Each row comes from the steps of one path. Every step used is in the known rows, and no mark comes twice. Write the path behind each row, first mark first.
Known rows:
U-J: [  0  -8  -4 -13   3   5  -5   8   5   2   1   2  -7   8   1 -10  13  -1
   1  14  -4   3  -9   8   2   4   4  -1]
V-K-U-J-Z-L-P: [  2   8   1 -30  -1   8  10  -7  13   0   8  14  11 -19  -7  24 -30  14
   0  13   1   1  11  11   1  11  -8  -2]
U-J-Z-G: [  1  -5   7   3   7   2  -2   9  13   1   4  -8 -20  -1  -5   8   9  11
   9  11  -4  -5   9   8   3  -9  -2  10]
X-V-K-U-J: [  2  16  -2 -16 -10  12   5 -11  30 -18   1  15  19   3   2 -14  -9   8
   1  -6   1   8 -21  -5  -2  13   3  -2]
U-K-V: [  2  27  -5  -7  -6  -2 -10  12   9 -13  -2  12   0  19  -3 -18   9  -5
  -3  -3   3   7 -15  12   3   1   9  -4]
X-V-L: [  2   3  -2  22  -1  -2  -7  -4  40  -4  -3  -5   1  21   8 -10   5   0
  -5 -15  -2   3 -12 -12   0  14  11  -1]
G-Z-L: [  2  -6   0  -3   3  -9  -3   7   4  14  -5  -2 -17  -7   5   3  -6   6
   1   0   1   3   7  -7  12  -3 -22   1]
L-Z-J: [ -1 -12  -3  -2   8   4 -12   3 -20  15  -6  -4  -7  -8  -7  -4   2   0
   2   6   1   1  11   8   8 -10  -8   2]
U-K: [  3  10  -8  -6   2  -2 -13   6   2 -12  -1   1   4  16   5   1  10 -10
   0  13   0   8  -9  12   5  -3   0   0]
J-Z-G: [ -2   3   8  15   7  -5  -5   0  18   0   1 -14 -16   2  -4  14  13   3
   9   4  -2  -6  15   4   4 -11  -6  14]
Z-G: [  1 -11  -1  11   1  -1  -9   6  16   7  -2  -9  -6   9   2   2  18   3
   5   1  -3  -2  15   1   4  -7   0   8]
H-V-K-U: [ -8  15   0   4  -1   1   0 -14   4  -7   0  15  16   7   4   4  -4 -18
   0  -1   4   8 -12   1 -13   1   4  -6]
K-U-J-Z-L: [  3  12   2 -19   4   5   7   6  31   3   4   7  -6 -12  -7  12 -11  16
   3   2   3   3   3  11   9   7 -12   0]
H-V-K: [ -8   2   1  18   1  -2  -6  -6 -14  -5  -1   6   2  11   7   5   4 -16
   1  -4   0   3 -11   0 -14  -8   9  -4]
H-V: [ -9  -2   2  18   6  -1 -13   1  -2   6  -3   1 -10  22   5  -2  16 -19
  -1   8   2   3 -15   8 -10 -13   9   0]
G-A: [ -6  -8  -2   2   4 -13  -7 -10   8  -8   2  -2  -9   9   4  -3  17  -8
  -1  16  -3  -1 -10 -12   3  -3  -2  -2]
K-V-H: [ -1  -2  -1   2 -10  -1  -2  -3   5  -4  -3   9  -1   6  -4 -16   5   1
  -2 -24   2   1 -10  -5  -3  12   8  -4]
L-V: [ -5  -8  -3   2   0  -1  -4  -5  -3   1   1  -6   6   7   1 -14  17 -11
  -3   7  -4  -5  -5   3  -8  -6   8   4]
H-V-L-Z-G-A: [ -5 -25   4  51   4 -15  -8  -5 -10   4  -3  -6 -14   8   2   5  -2 -11
  -2   9   1  -8   6 -16  -9 -16   4  -5]
U-J-Z-L: [  3   1   3  -6   6   2   1  13  15   6   4  -2 -20 -10  -4  13  -4  17
   4  -2  -1  -2   3  10   8  -2  -7   1]
K-U-J: [  1   3  -5 -25   1   9   1   2  22  -1   2  11   8   5  -2 -11   5  -4
   1  17   0   8  -9   9   4  13  -2  -3]
J-Z-L: [  0   7   4   7   7  -6  -1   3  21   6   1  -7 -16  -7  -3  19   1  10
   2  -9   1  -2   8   5   8  -4  -9   5]
H-V-X: [ -8   4   6  24   4   6  -1   6 -24  -4  -3  -7   4  26   7   1  11 -19
  -1  -2   4   4  -9   3 -15  -6  24  -2]
A-G-Z-L: [  3 -10   3  -5  -1  -3   0   9 -35  24  -8 -11 -14  -2   8   2   9   2
  -1   2   2   3   7  -9  16  -3 -14   6]

Write each row's path:
[  0 -11   2 -20  11   5  -9  12 -51  21  -9 -11 -16   1   5  -5  14  -4
   2  10   1   6   6 -10  11 -10  -9   2] -> A-G-Z-J
[ -2  -6   4  -7   2  -4  -1  -1 -44  13  -7 -11 -11   9   7  -9  22 -15
   0  21  -1   4  -4  -7  10   0 -11  11] -> A-G-Z
[  0 -15   3  12  -1  -2   5  -9  -5   0   3  -9  -3 -19  -3  15 -10  11
   1 -25   1 -11   4  -5  -7 -10  -2   3] -> J-Z-L-V-H
[  1 -18   3 -17   0   0  -4   1 -44  33  -6  -9  -9   3   7   6   3  -1
  -5  25   1   1  13  -2  11  -3 -12   9] -> A-G-Z-L-P
[  5  -8   0 -28 -11   9  19   0 -48   8  -1   6  15 -22   3  -8 -16   7
  -1  -2   1   0   3 -13   1   3  -9  -5] -> A-G-Z-L-V-K-U-J
[  7  18  -6  15  -8  -8  -5   7  -3  -8  -4   9   5   6  -7 -17  -9  -9
  -8  -5   3   3  -5   8   6  14   6  -8] -> U-K-V-L-Z
[  3 -11   1 -13  -3   9  14  -6   5  -4   6   5   7 -24  -7   8 -23  16
   1 -15   3  -6  -2   0  -7   1  -4  -4] -> K-U-J-Z-L-V-H
[  0  -7  -1 -17  14   0 -12  12 -12  11  -7  -2 -19  -5   2  -4  -1   0
   4   8   0   6   6  -8   7 -11 -16  -3] -> G-Z-J
[  4  33  -1  -1  -8   5   2  17 -13 -23  -2   5  14  22  -1 -14   4  -4
  -3 -13   6   8  -8   7  -1   9  23  -6] -> U-K-V-X
[  7  22  -8   5  -4  -6  -7  16  18 -13  -1  11   4  17   0 -12  -2  -5
  -7 -14   0   7  -9   2   1  16  15 -14] -> U-K-V-L
[  4  -4  -7 -20 -10  10  13   1   4  -4   6  15  23 -21  -1  -2 -19  14
  -1 -15  -1  -1   4  -1  -6   6   2 -11] -> Z-L-V-K-U-J
[ -3  -4  -4   2  -6  -2   3 -13 -14 -12   3   0  17  -4   2  -6   6  -9
  -1  -7  -5  -5  -1  -5 -12  -2   9   0] -> L-V-K
[ -2  16   3 -21   7   4   6  -4  23  -7   5   6  -2  -3  -8   1   1  -2
   4  22   1   3  -9  12   4   9  -7   4] -> K-U-J-Z
[  2 -12  -4  21   0 -10  -2  -7   0   6  -3  -5   2  -1  -2  -2   0 -12
  -5   5  -2  -1   7   1   5  15  -3   0] -> V-L-Z
[  2  -7   0  11  -5   7  11  10 -16   0   1 -13  15   2   4   1   1   6
  -4 -24   1  -5  12  -4  -7  -1  19  -2] -> Z-L-V-X
[ -2   2   4   9   4  -5   3  -1   7   4   4 -11  -8 -10  -4  10   1   8
   0  -9  -1 -10   6   4  -2 -14  -2   6] -> J-Z-L-V
[ -2 -10   7   4   9  -7  -2   1  11 -11   6  -7 -27  -3  -4   9   9  10
   8  19  -4  -9   2  -8   3 -15  -4   5] -> U-J-Z-G-A
[ -3  15   2 -19  -1   5  16 -14  -2 -21   9   9  17 -18  -9  -1 -11  -3
   3   8  -2  -4  -6   4 -11   4   0   0] -> L-V-K-U-J-Z
[ -1  12   0  11  -9   1  -4 -13  19 -15  -2   2   9   9   7  -7   2   3
   0 -17  -1   2 -14 -10  -2   3   5   4] -> X-V-K
[  4  17   1 -18  -1   4  14  -2  20  -8   6  13   6 -23  -6  19 -23  18
   5 -10   2   2   5   4   5  11 -12  -6] -> V-K-U-J-Z-L
[  5 -21  -1  32  -1  -8  -4  -1   4  10  -4 -11  -1  -2  -2   4   0  -1
   0  -1  -3  -5  24  -2   6   5  -3   4] -> V-L-Z-G
[  1  -5  -1  10  -1   1 -10 -10  33   5  -1  -5   6  24   7  -5  -1  -4
 -10   8  -3   1  -7  -5  -4  14  14   2] -> X-V-L-P
[ -5 -11   1  39   4  -8  -7  -5 -13  11  -5  -2  -4  11   1  -1  -2 -23
  -6   7   2   0  -5   4  -8  -1   6  -4] -> H-V-L-Z
[  0   5   4  -8  -3   6  14  -8   4 -17   8   3  14 -18  -8   5 -11   8
   8   1  -3  -9  11   0 -11  -6   1   4] -> L-V-K-U-J-Z-G
[  1   5   2 -16   2   6  11   3  18   1   6   3   2 -16  -8   1 -12  12
   1   2   1  -5   1  10  -2  -3  -5   0] -> K-U-J-Z-L-V
[  1   3  -7  -8 -10   2  11  -9  10  -3   3   9  27 -17   0   4 -15   7
  -2 -22   1  -2   9  -6  -6   4  -2  -7] -> Z-L-V-K-U
[  2 -12   2  -2 -10  -2  10  -1 -58  11  -4  -8   5 -16   8  -1  -4   2
  -2 -11  -1  -6   9 -18   0  -8  -6   2] -> A-G-Z-L-V-K
